What can hang from each mark
makesi: pomure
pomure: sike vafi
runol: makesi rugig seluru
rugig: runol saviz
sike: pomure
nefub: derafi
seluru: vafi
derafi: sike
vupi: rugig
vafi: pomure seluru
saviz: rugig sike vafi

Each row was made from one small tree. Brackets hold a mark, then the marks that hang from it, in alphabetical order. Every link used is in the known rows. Write each row's tree.
Known rows
[saviz [rugig [runol makesi]]]: [ 0.38 -0.30  0.01 -3.61  0.04  0.29 -0.78  0.33 -0.30  0.13 -0.41  0.57
 -1.35  0.15  0.68  0.14  0.67 -1.46  0.08  1.80 -0.33 -0.47]
[derafi [sike [pomure [vafi seluru]]]]: [ 0.48 -1.12 -0.62  3.41 -0.11  1.46  0.47  0.21 -2.35  0.22  1.75  0.78
 -3.86 -0.38 -0.93  3.05  1.72 -3.63 -2.35  0.65 -1.02  0.03]
[nefub [derafi [sike [pomure vafi]]]]: [ 0.46 -1.60 -0.21  4.15 -0.08  1.39  0.71  1.82 -2.37  0.33  0.93  0.50
 -4.54 -0.52 -0.65  3.76  1.29 -7.01 -3.91 -0.51 -1.30 -0.85]
[vafi pomure seluru]: [ 0.52 -0.84 -0.77  0.21  0.13  0.43  1.10 -0.74 -1.36  0.10  1.88  1.86
 -2.10  0.85  0.19  1.96  2.50  0.58 -2.62  0.59 -0.55 -0.06]
[nefub [derafi [sike pomure]]]: [ 0.55 -1.71  0.09  3.33 -0.02  1.33  0.30  1.95 -2.08 -0.01  0.79  0.53
 -5.34 -1.03 -0.33  3.71  1.19 -7.49 -3.47 -1.44 -1.13 -1.39]
[runol rugig]: [ 0.18 -1.10  0.00 -1.45 -0.54  0.57  0.06  0.48 -0.30  0.77 -1.08  0.37
 -2.21 -0.33  1.00 -0.23  0.56 -3.45 -1.02  2.18 -1.13  0.13]
[vafi [pomure sike] seluru]: [ 0.49 -0.53 -0.90  1.59  0.27  0.63  1.51 -0.95 -1.75  0.97  1.82  0.69
 -1.15  1.44  0.28  1.92  2.35  0.95 -3.68  1.31 -1.37  0.71]
[runol makesi [rugig [saviz [sike pomure] vafi]] seluru]: [-0.05  0.68  0.41 -0.28  0.14  0.29 -0.47 -1.85  1.38 -3.26 -0.63 -0.56
  3.45 -0.94 -0.38 -3.24 -2.02  1.18  0.25 -1.39  0.67 -0.27]
[runol [makesi pomure]]: [ 0.11 -0.56  0.05 -0.73  0.62  0.50  0.51  1.44 -0.23  2.00 -0.97  2.03
 -0.38 -0.74  0.24  0.41 -0.02 -1.03 -3.09  5.75  0.70 -1.30]
[rugig [runol makesi [seluru vafi]] saviz]: [ 0.04  1.08  0.35 -0.06 -0.14 -1.09 -0.63 -0.37  1.18  0.14 -1.34  0.47
  2.72 -1.11  0.35 -2.81 -1.39  3.81  1.84 -0.40  1.27 -0.56]
[rugig [saviz sike]]: [-0.40 -0.28  0.38  0.46  0.00 -0.18  0.10  0.70  0.39 -0.95  1.07 -0.21
 -1.92  0.57 -0.78  1.25  0.09 -2.61  0.17 -4.00 -0.58  0.94]
[rugig [runol makesi seluru] saviz]: [-0.16  0.52  0.57 -0.49  0.09 -0.84 -0.88  0.02  1.03  0.35 -1.17  0.25
  1.76 -0.79  0.12 -2.16 -1.51  2.21  2.46 -0.67  1.22 -0.36]
[pomure sike vafi]: [-0.08 -0.44 -0.82  2.76  0.03  0.76  1.40  0.68 -1.74  3.27  0.09 -0.31
 -0.89  1.26 -0.34  1.79  1.37 -2.24 -3.21  4.51 -1.81  2.01]
[sike [pomure [vafi seluru]]]: [ 0.31 -1.13 -1.11  1.97 -0.12  1.41  0.58 -0.11 -1.82  0.73  1.79  1.97
 -3.73 -0.77 -1.00  2.18  2.38 -2.00 -1.48  1.66 -0.06  0.53]
[vupi [rugig [runol [makesi pomure]] [saviz sike]]]: [-0.79  0.36  0.66 -1.54 -0.15 -0.88 -0.42  0.53  1.62 -0.60  0.03 -1.35
  1.53  0.51  0.24 -0.02 -1.24  1.11  2.83 -2.36  0.85 -0.03]
[rugig [runol seluru]]: [ 0.07 -0.17  0.08 -1.04  0.02 -0.38 -0.75  0.12 -0.07  1.23 -1.11  0.26
 -0.76 -1.01  0.36 -0.50  0.22 -0.12  1.41  1.28  0.73 -0.39]
[nefub [derafi sike]]: [ 0.49 -1.46  0.34  2.40  0.03  0.74  0.49  2.18 -1.85  0.63  0.00  0.19
 -4.39 -0.16  0.12  3.39  0.80 -7.11 -3.53 -0.96 -1.75 -1.27]
[rugig [runol [makesi pomure] seluru] [saviz sike]]: [-0.49  0.95  0.57  0.07  0.57 -0.94 -0.45 -0.19  1.48 -0.66 -0.67 -0.57
  3.43 -0.28 -0.55 -2.13 -2.09  3.29  0.99 -0.94  1.62 -0.62]
[rugig saviz]: [-0.15 -0.67  0.33  0.24 -0.34  0.05  0.05  1.28  0.08  0.33  0.34  0.92
 -3.01  0.07 -0.10  1.13  0.36 -2.54  0.60 -2.13 -0.46  0.61]
[rugig [runol [makesi pomure] seluru]]: [ 0.05  0.21  0.14 -1.07  0.53 -0.32 -0.44  0.31  0.35  1.73 -1.82  0.87
  1.81 -1.31  0.37 -1.62 -0.88  2.13 -0.19  4.60  1.71 -1.48]
[makesi [pomure sike [vafi seluru]]]: [ 0.04 -0.38 -0.94  2.58  0.36  0.90  1.90  0.68 -1.62  3.04  0.22  0.70
 -0.54  1.24 -0.18  1.37  1.08  0.89 -4.11  5.88 -1.03  0.58]
[rugig runol [saviz [vafi seluru]]]: [ 0.35  0.67 -0.30 -0.46 -0.45 -0.55 -0.37 -0.47  0.89 -1.95  0.89 -0.10
 -1.14 -0.27 -0.62 -0.30  0.51  1.32  3.28 -4.31 -0.02  0.35]

Which tree is each row?
[ 0.48  0.59 -0.20 -1.83  0.15  0.10 -0.10 -1.14 -0.44 -0.10 -0.45  0.00
  2.00  0.49  1.02 -1.18  0.33  2.48 -1.58  2.53 -0.17 -0.32] -> [saviz [rugig [runol makesi [seluru [vafi [pomure sike]]]]]]
[ 0.39  0.87 -0.63  1.05 -0.34 -0.40  0.40 -1.16  0.51 -1.90  1.75 -0.73
  0.33  0.66 -0.56  0.01  0.90  2.73  1.57 -3.75 -0.36  0.87] -> [rugig runol [saviz [vafi [pomure sike] seluru]]]
[-0.72  0.53  0.72 -0.70 -0.14 -0.69 -0.39  0.23  1.22  0.85 -1.12 -1.29
  2.53  0.33  0.89 -1.20 -1.83  3.00  2.90 -0.10  0.91 -0.01] -> [vupi [rugig [runol [makesi [pomure sike]] seluru] saviz]]
[-0.02  0.81  0.37  0.46 -0.09 -0.06 -0.16 -1.75  1.11 -1.91 -1.22 -0.03
  4.12 -1.15  0.42 -4.03 -1.96  2.77 -1.00 -0.08  0.66 -0.52] -> [runol makesi [rugig [saviz [sike pomure]]] [seluru vafi]]
[-0.77  0.06  0.61 -1.56 -0.54 -0.92 -0.65  0.39  1.29 -0.99  0.59 -1.89
 -0.50  0.72  0.17  0.84 -0.39 -0.69  4.06 -5.06  0.07  0.87] -> [vupi [rugig runol [saviz sike]]]
[ 0.22  0.03 -0.42 -1.66  0.18  0.58  0.20  0.38 -0.72  1.29 -0.44 -0.01
  0.37  1.02  0.47  0.01  0.36  0.21 -1.75  4.56 -0.62  0.07] -> [saviz [rugig [runol [makesi [pomure sike vafi]]]]]
[-0.17  0.52 -0.37  1.29  0.19 -0.32 -0.31 -0.74  0.57 -1.18  1.53 -0.26
  1.14 -0.15 -1.40 -0.58 -0.15  1.67  1.19 -2.71  0.74  0.50] -> [rugig [runol makesi] [saviz [sike [pomure [vafi seluru]]]]]
[ 0.35  0.43  0.20 -1.15 -0.10 -0.06  0.00 -1.18  0.37  0.49 -2.77  0.92
  3.51 -1.21  1.53 -3.78 -1.34  2.16 -1.97  4.78  0.26 -1.12] -> [runol makesi rugig [seluru vafi]]
[-0.55  0.94  0.48 -1.15 -0.17 -0.60 -1.02 -1.14  1.85 -3.07  0.61 -1.74
  2.24 -0.56 -0.55 -0.74 -1.29  1.68  4.42 -4.90  1.45  0.18] -> [vupi [rugig [runol makesi seluru] [saviz [sike pomure] vafi]]]
[-0.06  0.51 -0.26  0.69  0.58 -0.13  0.21  0.05 -0.20  2.70 -1.68  0.06
  3.17 -0.36  0.15 -1.58 -0.83  2.89 -1.28  6.09  1.02 -0.47] -> [rugig [runol [makesi [pomure sike vafi]] seluru]]
[-0.97  0.73  0.55 -0.58 -0.03 -0.94 -0.21 -0.21  1.44 -0.35 -0.40 -1.49
  3.61  0.86 -0.02 -0.93 -1.82  3.11  2.78 -1.29  1.17  0.24] -> [vupi [rugig [runol [makesi [pomure vafi]] seluru] [saviz sike]]]
[-0.09  0.38  0.15  0.24 -0.06 -0.10  0.18 -0.01  0.93 -2.95  1.48 -0.65
 -1.14  0.32 -1.37  1.16  0.18 -2.18  0.77 -5.25 -0.59  1.01] -> [rugig [saviz sike vafi]]
[ 0.16 -0.28 -1.11  2.73  0.13  0.70  1.57 -0.21 -2.09  2.89  0.62  0.06
 -0.83  1.69 -0.31  1.51  1.66 -0.25 -3.01  3.75 -2.10  1.83] -> [pomure sike [vafi seluru]]
[-0.83  0.59  0.88 -1.65 -0.09 -1.15 -0.91 -0.36  1.61 -0.96 -0.35 -1.63
  2.39  0.31  0.28 -0.89 -1.65  1.68  3.90 -3.56  0.94  0.20] -> [vupi [rugig [runol makesi seluru] [saviz sike]]]
[-0.22  0.20  0.45 -0.11 -0.27 -0.75 -0.81  0.21  0.78  0.16 -0.67 -0.06
 -0.22 -0.50  0.07 -1.17 -0.75  1.19  3.13 -2.39  0.76  0.16] -> [rugig [runol seluru] saviz]
[-0.22  0.41  0.15 -1.86 -0.80 -0.71 -0.53 -0.34  1.22 -1.76  0.71 -1.06
 -0.84  0.37  0.24  0.48  0.08  1.01  5.04 -4.86  0.03  0.52] -> [vupi [rugig runol [saviz [vafi seluru]]]]
[ 0.45  0.40  0.06 -3.21  0.04 -0.05 -0.73 -0.61 -0.09 -0.21 -1.06  0.67
  0.66 -0.23  0.96 -1.38  0.06  1.28  0.07  2.05  0.18 -0.85] -> [saviz [rugig [runol makesi [seluru vafi]]]]
[ 0.07  0.15  0.10 -3.37  0.46 -0.05 -0.72 -0.37  0.16 -1.48  0.50 -0.87
  0.02  0.80 -0.17  0.33  0.34 -1.63 -0.51 -0.76 -0.52 -0.01] -> [saviz [rugig [runol makesi]] sike]
